Each row was made from one small tree. The marks that hang from a mark follow it in brackets, in the order of their numbers. Every link used is in the known rows. Write each row's tree.
In the rows, zero is written as 128.
Known rows
J633{J410 J524}: [110 132 136 153 136 114 119  72 107 158 126 127 135 163 155 157 102 153
 164  57 134 122]
J429{J426}: [ 87 103 128 133 156 139 124  76 104 161 127  90 133 145 167 163  91 143
 136 129 140 141]
J633{J410{J429} J524}: [102 125 139 160 128 127 121  72  97 158 120 119 135 161 154 145 104 146
 145  59 139  84]
J920{J633}: [ 95 115 144 142 137 132 109  80 106 157 124 118 135 124 157 159  87 149
 159 137 155 145]
J633{J410{J31} J524{J429}}: [102 125 146 142 127 114 112  84 100 158 124 129 140 175 161 149 110 158
 158   4  96 177]
J410{J31 J429{J426}}: [ 80 100 125 134 142 159 122  85  83 160 127  76 143 152 155 157  98 134
 132  87 128 139]
J524{J429{J410{J633} J426}}: [ 88  96 144 127 146 138 112  66 119 155 135 116 117 151 175 142  84 161
 143 120 149 175]
J920{J633{J524}}: [ 97 118 149 148 131 110 110  61 101 158 115 123 130 136 163 157  94 146
 152  79 154 135]
J524{J429{J410}}: [ 90 113 162 134 155 145 124  89 113 153 130  96 130 129 171 158  95 156
 163 102 133 135]
J31{J410 J920}: [103 130 130 166 136 141 123 110 129 167 137 122 155 139 146 143  93 143
 136  95 139 145]
J410{J31{J920} J429}: [ 94 128 128 152 123 158 120 114  99 161 133  94 159 133 139 152  92 133
 143  47 125 145]
J410{J31 J429{J426 J524}}: [ 82  99 112 131 165 177 125  71  91 166 122  91 131 154 164 156  93 133
 132 165 115 154]
J410{J633}: [ 98 113 128 142 132 130 115  81 108 159 134 127 134 139 149 153  75 150
 173 102 157 143]
J524{J429}: [ 87 103 153 133 149 136 117  88 102 160 122 103 135 137 175 160  93 153
 135  92 120 133]
J524{J429{J410{J31 J633} J426}}: [ 87 103 136 122 139 143 112  79 112 152 140 112 125 159 164 144  89 158
 162  78 130 220]
J410{J31}: [ 96 124 129 136 141 141 121  99  97 157 132  94 150 140 147 169  91 140
 181  72 122 164]
J31{J410}: [ 98 116 136 154 146 138 125  93 116 164 133 113 144 143 153 152  94 144
 156 113 141 128]
J429{J410{J31{J920}} J426 J524}: [ 99 131 111 136 170 170 127  94 131 161 138 101 136 139 157 157  93 141
 160 157 118 214]
J920{J429{J426} J633{J410}}: [ 88 113 125 141 135 133 105  65  99 157 120 136 122 153 147 142 110 159
 118 150 150 121]
J410{J429{J524} J633}: [ 93 103 118 144 149 164 115  68 103 167 126 134 122 138 156 144  71 140
 151 175 146 121]
J633{J410{J31} J524{J429{J426}}}: [ 93 114 135 133 135 115 114  67 101 159 120 118 133 189 172 147 114 158
 130  29  98 190]
J31{J410{J633} J920}: [106 126 120 164 120 132 113 102 134 166 144 149 146 145 138 131  80 149
 144  82 153 173]
J920{J429 J633}: [ 85 111 142 138 136 134 107  79  89 156 116 119 130 123 147 154  96 143
 138 111 154  94]

Which tree is each row?
[ 87  86 109 150 153 169 118  58 112 173 129 139 119 162 161 124  81 142
 113 199 148 146]	J31{J410{J429{J426 J524} J633}}
[ 96 121 121 162 122 136 112 100 116 166 133 155 142 146 126 125  88 143
 130  62 153 118]	J31{J410{J633} J920{J429}}
[ 98 120 125 157 147 156 111  84 120 171 119 159 130 128 141 129  97 145
 112 168 138 132]	J31{J410 J920{J429{J524} J633}}
[ 95 110 125 129 186 167 129  66 123 160 130  96 117 133 174 163  89 146
 161 218 138 154]	J429{J410 J426 J524}
[ 94 118 120 125 181 170 129  79 113 158 135  94 127 142 163 166  95 142
 178 173 121 195]	J429{J410{J31} J426 J524}
[ 97 126 132 149 129 130 105  80  97 155 122 142 130 142 137 145 105 157
 146 114 149 106]	J920{J429 J633{J410}}
[ 95 116 145 131 132 141 111  94 109 150 142 120 134 148 155 149  87 156
 193  51 131 206]	J524{J429{J410{J31 J633}}}
[ 89 119 139 134 147 151 118 101 121 157 137  92 142 147 164 149 102 152
 135  72 112 212]	J524{J429{J410{J31{J920}} J426}}
[ 83  92 129 152 146 158 124  78 105 166 129  96 138 157 160 137  98 139
 106 136 148 105]	J31{J410{J429{J426}}}
[ 87  98 121 138 119 129 110  59  85 161 123 111 130 176 152 141  91 134
 136  31 143 158]	J410{J31 J429{J426} J633{J524}}
[ 84  91 119 148 168 176 128  66 111 174 121 113 126 154 170 139  96 138
 103 211 134 117]	J31{J410{J429{J426 J524}}}
[100 120 127 132 133 123 115  63 106 151 135 114 127 168 152 150  92 143
 187  41 149 196]	J429{J410{J31 J633{J524}} J426}
[ 95 126 131 155 112 153 108 105 101 160 128 114 153 128 138 145  91 137
 133  79 138 172]	J410{J31{J920{J633}} J429}
[ 88 112 106 139 154 179 123  87 106 170 123  99 138 145 157 149  91 131
 114 148 112 176]	J410{J31{J920} J429{J426 J524}}
[ 97 121 142 141 134 123 114  64  93 152 124 129 120 146 143 146  94 141
 177  37 167  86]	J920{J429{J410{J633{J524}}}}
[107 126 142 147 136 118 115  66 112 151 134 125 124 145 152 150  84 146
 197  57 166 135]	J429{J410{J633{J524}}}
[ 95 101 148 150 125 109 113  68 114 165 124 154 127 171 169 128  92 157
 137  30 134 152]	J31{J410{J633{J524{J429}}}}
[ 96 106 115 131 171 159 118  59 127 160 135 127 111 142 166 150  77 150
 170 213 155 179]	J429{J410{J633} J426 J524}
[ 85  88 111 135 157 167 117  54 106 169 123 123 113 149 168 141  77 142
 122 195 145 137]	J410{J429{J426 J524} J633}
[ 97 125 140 164 115 115 110  76 106 166 113 151 138 142 139 126 107 139
 111  37 150 109]	J31{J410 J920{J429 J633{J524}}}
[ 92 112 129 152 133 130 120  57  95 162 118 111 130 172 163 143 105 146
 115  85 139 100]	J633{J410{J429{J426}} J524}
[ 98 134 123 137 145 152 122 105 123 153 143  87 146 139 147 157  97 143
 160  83 131 200]	J429{J410{J31{J920}} J426}
[ 89 128 137 132 147 154 123 103  86 149 132  92 140 132 134 161 107 136
 194  56 133 117]	J920{J429{J410{J31}}}
[ 93 119 129 129 155 152 124  91 107 152 140  81 139 147 152 164  96 143
 178 108 136 181]	J429{J410{J31} J426}
[109 131 143 156 125 107 105  64 109 156 123 146 131 155 154 149  99 158
 158  90 147 144]	J920{J633{J410 J524}}
[ 78  96 135 131 144 137 109  63  87 159 113 111 123 137 158 149 102 145
 111 135 154 109]	J920{J429{J426} J633}
[ 93 119 123 147 125 133 119  68  88 159 122 106 139 184 153 145 110 143
 134  44 122 142]	J633{J410{J31 J429{J426}} J524}
[ 93 122 135 132 180 168 129  78 103 157 123 108 118 123 153 158  98 139
 173 180 138  85]	J920{J429{J410 J524}}
[115 142 128 165 120 128 103  98 131 159 134 148 147 134 141 144  91 162
 142 129 144 183]	J31{J920{J633{J410}}}
[101 120 129 174 108 128 112  81 115 168 128 147 142 156 140 117  87 138
 122  19 157 124]	J31{J410{J429 J633{J524}} J920}
